Known rows, with every step that occurs
fomina nakub: [-12 -19   1  -5  13  14  26  16  -6   6 -15   6  -1  -1  -9   2  -9   3
  -2  -1  22 -11  -4 -24  -9]
dono gelop: [ -4 -22   4  -7  30   5  18  21  -9  -4  -9  20   0  13 -20   0 -13  -4
  -9   9  18 -18 -12 -14  -5]
fomina nakub dono gelop: [-17 -20  19   7  25  15  30  25  -1   6  -8  25   1   9  -7 -10   0   9
  -3   8  13 -14   8 -27  -6]
vatemen sanom nakub dono gelop: [-15 -28  20  -9  40   1  26  33  -7 -14  -3  20  -3  26 -10  -5 -19  17
 -11  17  12 -11  -5  -6 -16]
mudi rizo fomina: [ -9 -22  -7 -18   8   7   0  19   3   3  -1  11 -14   3 -19  12 -16  -4
  11  12  31   2  -4  -5  10]
bati gelop dono gogebil: [-18  -3  -3 -30  26  11  20   1  -4 -10   5  16 -12   3  -7 -15  -5   9
 -16 -17  12 -14  -4 -12   0]
bati gelop dono gogebil sanom: [-26  -9   3 -25  27   9  13  -7 -10 -16   1  19 -19   2   1  -7 -11  17
 -13 -14  11  -5  -8  -8  -5]
fomina nakub dono gogebil sanom vatemen: [-24 -11   4  10   8  18  15   2 -20  -2   3  29 -11   1  17   3  -9  23
  -6  11  24  19  -5 -20 -12]
dono gogebil mudi: [-20   0 -13  -8   7  12   4  -3 -21 -12 -17   9   0  -4  -4   3 -21 -11
 -17  -2  26  -3 -19  -9  -3]
bati gelop dono nakub: [ -6 -13  -4 -21  25   8  22   6  -6  -9   5  22 -10  11  -4 -12 -17  11
  -7 -12  22 -28  -3 -19  -1]
nakub dono gogebil mudi rizo: [-25   5  -6   4  -1  21  -2   0 -10  -6  -5   7 -10   1   2   6 -22  -6
  -9   3  28  16  -2 -14  10]
rizo fomina nakub dono gelop: [-22 -27  18  -4  22   8  21  30   4   7  -5  37  -1   4 -11 -13   9  12
   8  14  16 -17   9 -17  -2]
gelop dono: [ -6 -19   4 -16  21   8  23  13   0  -8  -5   8 -11   3 -11   0 -14   2
 -14  -8  22 -18  -5 -16   5]
mudi gogebil dono nakub: [ 11 -12  -4  -7  11  -2  19   2  -6  -4   9  19  12   0   1  -2 -27  -7
   5   2  25  -2 -18 -30  13]
fomina nakub dono gogebil sanom: [-28  -8  11   4  11  15  17  -2 -13  -6 -11  22 -12  -2  10  -3  -7  15
  -3   4  15  11   1 -23  -6]
gogebil dono gelop: [  0 -15  12  -6  24   6  21  26  -2  -2  -4  22   9   6 -17   5 -20  -6
  -4   9   7  -9 -14 -18   2]
vatemen sanom gogebil mudi: [-11 -11  -5 -17  11   3  17  15 -19 -16 -21  -3 -12  18 -10  13 -25   3
  -4   5  29   4 -23  -5 -19]
mudi rizo fomina nakub dono gogebil: [-27  -8   4  -9   2  14   4  13   6   7   4  27 -12  -4   2  -7   0  10
  14   6  24  12  12 -13  11]
vatemen sanom nakub dono gogebil mudi: [-30  -7   4 -10  17   8  11   9 -18 -22 -11   9  -3   9   6  -3 -27  10
 -20   5  21   3 -13  -2 -16]
vatemen sanom: [ -3 -26   4 -19  24   3  26  17  -7  -8 -15  -2 -12  10 -13  13 -21   1
  -8   5  18  -1 -14 -14  -9]
rizo fomina nakub dono: [-19 -22  10  -7   9  14  22  20   3   9  -7  22  -8  -3  -9  -6   5  10
  10   9  22  -8   7 -22   1]
rizo fomina nakub: [-17 -26   0 -15  11   7  17  20  -1   7 -13  18  -3  -6 -13  -2  -1   5
   9   5  24 -13  -3 -14  -5]
sanom vatemen: [  3 -21 -13  -4  14  13  16  14 -18   0   3  10  -6   9 -12  13 -18   2
 -10  13  33  -1 -18 -16  -7]
sanom nakub dono gogebil: [-17  -4  -2  -9  17  11  11   8 -16 -15   3  21  -5  13  -4 -13 -14   7
 -15  11  22  -4  -7 -10  -4]
mudi rizo fomina nakub: [-20 -24  -1 -11   4  10   7  23   7  12  -5  14  -8  -4 -10   7  -9   6
  17   4  29  -1   4 -11   3]

Rows
[-17 -25   5   0  24   6  14   0 -14 -11   4  10  -5  11   0  -4 -18  15
  -4  11  27   5 -11 -17  -6] => mudi gogebil sanom nakub dono
[ -6 -25  -8   1  15  10  10   7 -24  -6  -1  13 -13   8  -4  21 -25  10
  -9  16  31   8 -22 -12 -14] => gogebil sanom vatemen
[-37  -6  -9  -9  -6  11  -8  10  -3   3 -11  19  -1 -14   4   3 -13   1
   7  -4  30   5  -2  -2   1] => dono gogebil mudi rizo fomina nakub
[  1 -15   0 -12  18   2  18   9  -6 -14  -1  25  -8   7  -1  -6 -24   3
 -10  -5  27 -26  -5 -16   7] => gelop dono nakub
[-34 -16   3   3  -6  22   4  19   5  12 -10  12  -6  -8  -1   6  -9   6
  12   5  31   5  10 -16   4] => gogebil mudi rizo fomina nakub dono
[ -9  -2   0  -8  14  14  16   1 -11  -8  -3  17 -11   6  -7  -6  -8  -1
 -12   9  19   4  -4 -21   7] => nakub dono gogebil
[  8  -8  -2  -5   8   5  17  13  -9  -6  -1  22   5   4  -5   5 -32  -7
   1   8  21  -8 -16 -24   7] => gogebil dono nakub
[  4  -6   6 -11  19   1  20  29  -7  -8   0  26   2  22 -19  -1 -16   0
   4  14  13  -3 -18 -12  -3] => sanom gogebil dono gelop
[-12 -17   1 -25  27  14  28  10   0  -3   1   6 -13   7 -14  -7  -7   9
 -12 -14  16 -21  -3 -17  -2] => bati gelop dono
[-25 -11   6 -13   8  11  15  10  -1   2  -3  31  -8  -7  -1 -15   7   9
   5   7  19  -1   6 -16   4] => rizo fomina nakub dono gogebil
[  6  -1  -3 -15   5   7  21  19  -8  -7  -2  10  -5  15 -17   6 -19  -2
   6   9  19   5 -19 -17   0] => sanom gogebil dono
[-10 -27   3 -20  28   0  22  24 -12 -14 -10   1  -6  16 -11   6 -28   9
 -11   8  21  -8 -18  -3 -20] => vatemen sanom nakub
[-19  -3   6  -2  10  18  24   6  -7   0  -6  20  -6  -1   3 -11   0   7
  -6   2  17   1   4 -27   0] => fomina nakub dono gogebil
[ 11  -6   2 -19  11  -7  24  20 -11 -18  -1  21  -8  22  -2   7 -34   7
  10  12  19   6 -21 -14  -6] => vatemen sanom gogebil dono nakub
[-13 -10  -3   4  12  14   7  -4 -24 -11   8  26 -17   8   7   8 -17  14
 -11  19  26  22 -13 -14  -6] => nakub dono gogebil sanom vatemen
[-12 -25  12 -13  27   7  27  23  -9 -13  -5   4 -10  19  -8   2 -22  14
 -10  13  19  -3  -7 -11 -14] => vatemen sanom nakub dono
[-26 -13   5 -17  24   0   4   3 -16 -28   0  25 -10   6   5  -7 -25  17
 -20  -6  19  -9 -14   4  -9] => gelop dono gogebil sanom nakub
[-11  -7   1 -21  20   5  16   3  -5 -15  -1  19 -10   0  -3  -8 -11   2
 -19 -11  18 -12  -7 -10   8] => gelop dono gogebil
[-29  -2  -6  -8  -3  15 -11   4  -4  -4  -2  19 -12  -3  -2   3 -14  -3
   3   9  30  13   0  -4  14] => nakub dono gogebil mudi rizo fomina
[  2 -19   9  -8  27  -1  24  15   2   1   6  18  17   3 -12  -3 -14  -6
   0   3  12  -3 -15 -24   8] => mudi gogebil dono gelop
[ -8 -27  -3  -6  21   2  14  -7 -13  -6  -6   2  -6   1  -5   8 -18   1
  -1   3  27   6 -18 -20  -1] => mudi gogebil sanom
[-17 -10 -11   0   2  17   1  10  -9   0 -14  -6  -4   2 -10  20 -30 -10
  -5   0  34   3 -11 -11   1] => gogebil mudi rizo
[  5 -10   7 -24  13   0  29  25  -6 -12  -6   4 -10  18 -12  13 -24   6
   5   9  14  13 -21 -12  -7] => vatemen sanom gogebil dono
[-31   3  -7   2   2  18  -6   7 -14 -12   0  11  -3   9   3  -1 -29   3
 -12   5  31   8  -5  -3  -1] => sanom nakub dono gogebil mudi rizo
[-22 -11  -5 -11  20   2  -1   2 -26 -22  -6  20  -6   8  -1   0 -27  10
 -13   9  21   0 -21   2 -16] => dono gogebil sanom nakub
[-15 -16   9   3  11  21  31  15  -3   7 -11   9  -6   3  -5  -3  -3   8
  -2   4  20  -5   6 -32  -3] => fomina nakub dono
[-34   4   0   9  -5  24   6   4  -6   4  -9  10  -3  -5  11   1 -15   3
  -3  -5  27  14   7 -20   4] => fomina nakub dono gogebil mudi rizo
